Known rows, with every way that one mark hangs from another
{K867 {K730 K401 {K596 {K279 K592}}}}: [ 0.433 -1.061  0.937  0.738  1.684  1.141  0.205  0.109  3.202  0.956
 -1.628 -5.460 -0.250 -1.203 -0.269  0.846  1.618  3.365 -2.095 -3.235
  0.867  1.252  1.913 -2.457  1.795 -1.855]
{K985 {K401 {K487 K867}} K592}: [-1.221 -2.337 -0.641 -1.374 -1.138 -1.223 -0.695  0.803 -1.298  1.225
  0.669  0.121 -2.292  0.501  0.774 -3.882  1.235 -0.160 -0.190  0.821
 -1.680  3.555 -0.615  2.064  2.059 -0.099]
{K985 {K401 {K487 K867} K680 {K730 K596}}}: [ 1.935 -2.491 -0.472 -2.967  1.585 -2.865  0.780 -0.537 -1.645  1.911
  2.779 -0.872  1.672  2.248  2.076 -2.855  2.117  2.042  0.673  0.864
 -1.674  1.259  0.798 -0.057  4.706 -5.032]
{K867 {K730 {K401 {K680 K759}} K596}}: [ 1.649 -0.858  0.814 -0.331  3.552 -0.536  0.933 -2.127  2.381 -0.629
  1.523 -4.514  0.444 -0.811  0.196  1.322  1.151  4.565 -2.297 -0.863
  2.164 -0.436  1.963 -1.087  2.953 -2.920]
{K867 K730}: [-0.601  1.165  0.488 -0.328  0.415 -0.048  0.767 -0.023  1.575 -0.961
  0.617 -1.192 -0.925 -2.640 -0.236  0.862 -0.398  1.159 -1.293 -0.829
  0.945  1.653  2.635  0.443  1.530  0.569]
{K592 {K985 {K401 K680 {K730 K596}}}}: [ 1.093 -0.842 -1.526 -1.100  0.838 -0.534  1.255  0.414  0.478  1.218
  0.849  1.281  1.381  1.677  0.101 -2.189  2.574  2.811 -0.260 -0.907
 -0.816 -0.444 -0.612 -1.374  3.872 -4.138]
{K279 K401}: [-1.501 -1.640  0.641 -0.167  0.412  0.344  0.385  0.667  0.341  0.683
 -0.185 -2.529 -0.729 -0.282 -0.113  0.061  1.371 -0.144 -0.166  0.358
  0.183  1.639 -0.264  1.405  2.011 -1.131]
{K759 K680}: [ 1.040  1.427  0.824 -0.060 -1.856 -0.252  1.631 -0.033  0.814 -0.811
 -0.239 -0.339  1.333 -0.860 -1.395  0.955 -0.535  0.253 -0.779  0.885
 -0.866 -0.797 -1.028  1.057  2.148 -0.675]
{K279 K401 K592}: [-2.661 -2.350  0.746 -0.232  0.298  2.376 -0.103  1.168  0.991  1.257
 -1.739 -3.354 -1.481 -0.441 -0.588 -0.962  1.973 -0.900 -0.333 -1.500
  0.782  1.521 -0.467  2.302  2.092  0.311]
{K487 {K867 {K730 {K596 {K279 K592}}}}}: [ 0.325 -1.722  0.777 -0.793  0.907  0.983 -0.122  1.559  0.778  1.008
 -1.374 -2.598 -1.167 -0.004 -0.932 -1.720  0.544  1.658 -2.547 -2.393
 -0.463  0.640  3.188 -0.219  1.197 -1.855]
{K487 {K867 {K730 {K401 K985}}}}: [-0.335 -1.677  0.998 -0.844  1.306  0.880  0.314  1.188  0.093  0.304
  1.208 -1.734  1.669 -0.679 -0.297 -0.035  0.622  2.291 -1.815 -0.024
  1.151  1.735  2.591  1.079  1.866 -1.866]
{K985 {K401 {K680 K759}} K592}: [-0.981 -1.443 -0.831 -0.655  0.577 -1.655 -0.148 -1.640  1.131 -0.829
  1.371  0.164 -3.351  1.086  1.153 -1.963  1.573  1.236 -1.322  1.192
  0.540  1.074 -2.318  0.314  2.409 -0.581]
{K279 {K401 K985}}: [-0.428 -1.320  0.889  0.062 -0.192  1.089  0.387  1.222 -0.567  0.673
  0.156 -1.928  0.958  0.137  0.598 -0.732  1.887  0.254 -1.296  0.553
  1.609  1.021 -0.739  0.574  2.280 -2.267]
{K279 {K401 {K730 K596} K985} K592}: [ 0.031 -1.676  0.421 -0.224  0.956  2.267 -0.005  1.822  0.268  2.698
 -2.464 -3.510  0.659  0.676 -0.417 -1.760  3.820  1.276 -0.356 -3.260
  1.138  0.825 -1.117 -1.052  3.900 -2.933]
{K730 {K401 K487 K680 {K985 K592}}}: [ 2.407 -1.560  0.529 -1.209  0.425  0.640 -1.281 -1.360 -0.912 -0.304
  2.251 -1.883  3.229  2.263  4.486 -1.785  2.750  2.229  0.153  0.992
  3.029  1.062  0.112 -1.356  3.392 -1.825]
{K867 {K730 {K596 K279}}}: [ 1.422  0.570  0.629  0.332  0.574 -0.276  0.429  0.281  2.069  0.132
 -1.077 -3.172 -1.243 -1.231 -0.077  0.097  0.470  2.439 -2.466 -2.355
  0.134  0.597  2.590 -2.623  1.325 -1.934]
{K596 {K279 K401 {K592 K985}}}: [-1.343 -2.198  0.949  0.433 -1.386  4.035 -0.177  2.389  1.519  0.687
 -3.106 -2.874 -1.963  2.051  1.630 -2.540  3.140 -0.668 -1.014 -2.653
  0.929  0.870 -0.056 -1.166  2.139 -1.915]
{K730 K596}: [ 2.070 -0.485 -0.444  0.308  1.102 -0.968 -0.062 -0.203 -0.004  1.488
 -0.930 -1.412  0.455  0.258 -1.615 -0.537  0.311  1.879 -1.160 -1.225
 -1.063 -1.595 -0.180 -1.483 -0.219 -1.880]
{K592 {K985 K401}}: [-0.912 -0.914 -1.051 -0.030 -0.783  0.835  1.244  1.359  0.169  0.605
  0.376  1.751  0.150  0.240 -0.743 -2.041  1.223  0.859 -1.096 -0.065
 -0.638  0.153 -1.104  0.921  1.540 -1.860]
{K401 {K487 {K867 K730}} K985}: [ 2.257 -0.530  1.449 -1.968 -0.913  1.235  0.129  1.301 -3.103 -0.443
  2.216 -0.392  2.196  0.385  2.840 -3.500  0.593  0.414 -1.717  0.668
  2.081  1.023  3.466  1.252  2.754 -2.421]
{K867 {K730 {K401 K985} {K596 {K279 K592}}}}: [ 1.287 -0.829  1.186  0.815  1.167  1.779  0.149  0.534  2.446  1.014
 -1.400 -4.916  1.041 -0.888  0.322  0.250  2.056  3.666 -3.042 -3.105
  1.971  0.785  1.517 -3.100  2.017 -2.722]
{K867 {K730 K401}}: [-1.070 -0.083  0.753  0.084  1.596  0.326  0.712 -0.391  2.365 -0.368
  0.851 -3.036  0.454 -2.507 -0.178  2.218  0.492  2.481 -0.832 -0.725
  1.375  2.395  2.040  0.201  1.975 -0.124]
{K487 {K867 {K730 K401 K596}}}: [ 0.331 -2.230  0.556 -0.709  2.458 -0.212  0.267  0.648  0.678  1.311
  0.377 -3.051  0.900 -0.748 -1.768  0.111  0.509  3.296 -1.846 -0.927
 -0.430  1.072  2.736  0.628  1.615 -2.326]
{K592 {K985 {K401 K487}}}: [-0.019 -1.019 -0.603 -0.757 -1.317  0.945  1.155  1.192 -1.093  0.434
  1.152  1.308  0.493  0.691  0.860 -3.322  1.412  0.281 -0.500  0.312
 -0.394  0.495 -0.257  1.439  2.333 -2.198]
{K592 {K985 {K401 K487 K680 {K730 K596}}}}: [ 2.068 -0.984 -1.125 -1.822  0.269 -0.374  1.192  0.219 -0.827  0.987
  1.687  0.777  1.682  2.165  1.746 -3.487  2.767  2.272  0.312 -0.512
 -0.531 -0.114  0.223 -0.840  4.659 -4.500]

Rows
[ 2.968  0.947 -0.110 -1.693  0.866 -0.354  0.005 -0.580 -0.688 -0.328
  1.946  1.154  3.616  2.559  3.596 -0.953  2.542  2.049  0.824 -0.047
  2.307 -0.384  0.290 -3.520  4.205 -3.387] => {K401 K680 K730 K985}
[-0.078 -1.467 -0.815 -1.872 -0.731 -2.097 -0.686 -1.223 -0.393  0.020
  2.144  0.070 -1.453  0.949  2.933 -3.174  1.685  0.482  0.026  1.475
 -0.270  2.746 -0.545  0.758  3.341 -0.174] => {K985 {K401 K487 K680} K592}
[ 0.705 -0.655  0.553 -1.022 -0.737  0.947 -0.540  1.314 -1.487  0.902
 -0.227 -2.087 -0.009  1.297  2.979 -2.947  3.799  0.274  1.342 -0.798
  1.368  3.346 -0.226 -0.773  5.052 -2.269] => {K279 {K401 K487 K730 {K985 K592}}}
[ 1.224 -1.944  1.793 -0.879 -1.121  1.759 -0.189  2.219 -1.348  0.894
 -0.694 -2.992  0.337  3.376  4.367 -2.993  3.467 -0.261  0.297 -0.709
  0.898  2.331  1.063 -2.449  3.859 -4.966] => {K596 {K279 {K401 {K487 K867} K730 K985}}}
[ 4.457 -2.027  0.144 -0.871  1.560 -0.347 -1.310 -1.598 -0.894  1.213
  1.293 -3.272  3.687  2.578  2.844 -2.360  3.030  4.119 -0.953 -0.270
  1.957 -0.562 -0.043 -2.861  3.231 -3.759] => {K730 {K401 K487 K680 {K985 K592}} K596}
[ 4.215  0.696 -1.104 -1.190  1.188 -1.149 -1.221 -0.647 -0.088  0.900
 -0.001  0.369  1.998  2.871  2.150 -2.364  3.353  3.833  0.022 -1.925
  1.240 -0.479 -0.528 -5.343  4.239 -3.268] => {K401 K680 {K730 K596} {K985 K592}}
[-0.220 -1.722  1.181 -0.447 -1.413  3.969 -0.154  2.437  0.377  0.854
 -2.685 -3.234 -1.469  2.897  3.632 -3.630  4.235 -0.762  1.066 -3.197
  0.869  1.952  0.699 -1.815  4.196 -3.007] => {K596 {K279 {K401 K487 K730} {K592 K985}}}
[-0.528 -2.748  1.224 -2.291  0.396  1.780 -0.317 -0.296 -0.416  0.243
  0.847 -3.764 -0.023  1.254  3.222 -2.758  2.552 -0.926  0.360 -0.125
  2.005  1.290  1.431  2.631  4.429 -0.854] => {K279 {K401 K487 K680} K592}
[-0.112  0.191  0.953  0.227  1.076  0.946  0.678  0.047  1.648 -0.361
  1.115 -2.590  1.760 -2.167  0.421  1.580  0.892  2.827 -1.755 -0.562
  2.490  1.918  1.727 -0.458  2.299 -1.002] => {K867 {K730 {K401 K985}}}
[-0.156 -0.243  1.148 -0.621  1.011  0.442  0.637 -0.576  1.088 -0.602
  1.587 -3.511  0.805 -2.061  1.485  0.853  0.657  1.891 -0.247 -0.369
  1.650  2.718  2.887  0.759  2.800 -0.485] => {K867 {K730 {K401 K487}}}
[ 1.566 -1.594  0.583 -0.474  1.510  0.455 -0.200 -1.180  0.240 -0.039
  2.237 -1.501  4.403  1.679  2.495  0.635  2.018  2.718 -0.585  1.165
  2.827 -0.289 -0.347 -1.571  2.282 -2.771] => {K730 {K401 K680 K985}}
[ 4.360  0.657  0.514 -2.850  0.011 -0.171 -0.148 -0.909 -2.660 -0.681
  3.131  0.509  4.156  3.303  6.156 -3.012  2.769  1.169  1.640  0.459
  2.795  0.121  1.654 -2.678  5.435 -3.967] => {K401 K487 K680 K730 K985}
[-1.935 -3.071  1.644 -1.918  0.191  2.620 -0.020  1.648 -0.536  0.917
 -0.284 -4.354 -1.402 -0.596  0.997 -2.903  1.914 -0.936 -0.547 -1.143
  1.055  2.947  2.711  4.195  3.924 -0.515] => {K279 {K401 {K487 {K867 K730}}} K592}
[ 0.622 -1.160  0.393 -1.077  1.517 -0.497  0.339  0.971  0.015  0.859
  0.215 -1.582 -0.169 -0.876 -1.893 -0.902 -0.176  2.178 -2.230 -1.006
 -0.805  0.533  3.215  0.857  1.177 -1.806] => {K487 {K867 {K730 K596}}}
[ 1.263  1.496 -0.716  0.006 -0.606  0.583 -1.095  1.108 -0.348  0.635
 -1.330  1.275  0.337  1.195  1.345 -1.724  2.652  1.456  0.996 -2.104
  1.101  1.602 -1.304 -3.628  2.676 -0.818] => {K401 K730 {K985 K592}}
[-0.770 -0.356 -1.308 -0.321 -0.339  0.592  1.392  1.567  0.329  1.057
  0.090  1.824  0.327  0.652 -0.464 -1.779  2.084  1.291  0.357 -0.940
 -0.923  0.871 -1.160 -0.308  2.840 -2.568] => {K592 {K985 {K401 K730}}}
[ 0.182 -0.482 -0.875 -0.953 -0.868  0.716  1.329  1.349 -0.930  0.808
  0.834  1.432  0.684  1.081  1.235 -3.094  2.324  0.747  0.934 -0.552
 -0.696  1.184 -0.310  0.259  3.671 -2.910] => {K592 {K985 {K401 K487 K730}}}
[ 0.640 -0.506  0.397  0.375  2.435 -0.446  0.618 -0.567  2.360  0.852
  0.081 -4.198  0.828 -2.287 -1.460  1.781  0.773  3.988 -1.754 -1.712
  0.514  1.106  1.911 -0.981  1.849 -1.638] => {K867 {K730 K401 K596}}
[ 0.874 -1.759  1.133 -2.541  0.343  2.241 -0.179  0.457 -1.096  0.759
  0.769 -3.007  1.837  2.216  4.378 -3.264  4.171  0.043  1.079 -1.102
  3.029  1.664  0.900  0.237  6.367 -2.892] => {K279 {K401 K487 K680 K730 K985} K592}
[ 0.683 -0.806  1.045 -0.552  1.239  0.448  0.334  0.036  2.716  0.303
 -0.908 -4.796 -1.366 -0.748  0.722 -0.476  1.675  2.382 -2.680 -2.576
  1.074  0.967  2.847 -1.712  3.207 -2.272] => {K867 {K730 {K596 {K279 {K401 K680} K592}}}}
[-0.132 -1.198 -1.058 -0.944 -0.235  0.191  1.189  0.366  0.312 -0.018
  1.664  1.854  0.956  1.128  0.622 -2.124  1.511  1.389 -1.139  0.644
  0.046 -0.339 -0.491  0.612  2.656 -2.464] => {K592 {K985 {K401 K680}}}
[ 1.003 -0.752  0.971  0.734  1.710  0.134  0.402 -0.138  2.826  0.760
 -0.787 -5.034  0.147 -1.159 -0.059  1.438  1.352  3.725 -2.046 -2.265
  0.550  1.325  2.028 -2.919  1.763 -2.607] => {K867 {K730 K401 {K596 K279}}}
[-0.379 -1.996  1.523 -0.512  0.650  2.390 -0.031  0.184  1.739 -0.222
 -1.710 -4.173 -2.450  3.386  3.719 -1.591  3.757 -0.073  0.224 -2.064
  2.060  0.767 -0.154 -2.430  3.989 -3.285] => {K596 {K279 {K401 {K680 K759} K730} K592}}
[ 0.090 -1.897 -0.986 -2.858  0.180 -2.246 -0.692 -0.266 -0.918  0.963
  1.878  0.381 -1.060  2.113  2.925 -3.848  2.771  1.085  1.572  0.587
 -1.260  3.816  0.102  0.150  5.111 -1.727] => {K985 {K401 {K487 K867} K680 K730} K592}
[ 1.377 -1.719  0.505 -1.162  3.028 -0.731  0.802 -1.223  0.675  0.334
  0.662 -3.649 -0.663  2.252  1.296 -0.669  3.221  2.305  0.232 -0.445
  1.214 -0.341 -0.341 -1.216  4.917 -4.838] => {K279 {K401 {K680 K759} {K730 K596}}}
[ 0.214 -1.404  1.506  0.604 -1.303  1.768 -0.091  1.677  0.345  0.391
 -1.343 -2.776 -0.294  1.920  2.692 -1.164  2.423 -0.147 -1.442 -0.398
  1.335  1.161 -0.381 -2.508  1.680 -3.334] => {K596 {K279 {K401 K985}}}
[ 3.679 -2.052  0.175 -0.157  2.662 -0.474 -0.260 -1.436  0.206  1.489
  1.305 -2.941  4.828  1.977  0.864  0.109  2.292  4.618 -1.814  0.006
  1.747 -1.950 -0.593 -3.085  2.112 -4.648] => {K730 {K401 K680 K985} K596}
[-0.475 -2.350  0.948 -0.443 -0.771  3.427 -0.286  1.425  1.609  0.091
 -1.783 -2.772 -1.090  2.962  3.000 -2.677  3.437 -0.070 -1.047 -1.932
  1.597  0.386  0.554 -1.481  3.231 -2.492] => {K596 {K279 {K401 K680} {K592 K985}}}
[ 1.411 -1.337  0.570  0.016 -0.289  1.347 -1.089 -0.071 -1.040  0.442
  0.569 -2.025  2.188  1.168  2.798 -1.591  2.342  1.548  0.251  0.052
  2.149  1.684 -0.695 -0.973  2.066 -1.127] => {K730 {K401 K487 {K985 K592}}}
[-0.179 -2.657 -0.682 -2.478 -0.400 -1.979 -0.839 -0.503 -1.153  0.437
  2.309  0.232 -1.279  1.655  2.493 -4.045  1.599  0.500 -0.215  1.743
 -0.856  2.864  0.182  1.726  3.456 -0.837] => {K985 {K401 {K487 K867} K680} K592}
[ 2.024 -1.337 -0.632 -2.338  1.266 -2.984  0.941 -1.269 -0.852  1.488
  2.576 -1.059  1.513  1.603  2.438 -2.077  2.224  2.025  0.989  0.585
 -1.145  1.134  0.089 -0.988  4.595 -4.377] => {K985 {K401 K487 K680 {K730 K596}}}
[ 0.255 -1.416  0.343 -0.994  0.098  0.314 -0.742  0.084  0.049 -0.045
  0.821 -1.500  0.422  1.326  2.251 -1.737  2.742  1.113 -1.244  0.820
  2.281  1.352 -0.445 -0.280  3.897 -1.686] => {K279 {K401 K680 {K985 K592}}}
[ 1.592 -0.744  0.416 -2.366  0.272 -0.042 -0.121  0.904 -2.676  0.799
  0.910 -0.304  1.018  2.246  2.573 -2.853  1.610 -0.137  2.777 -0.487
 -0.716  1.846  2.195  0.057  3.408 -2.498] => {K401 {K487 K867} K730}
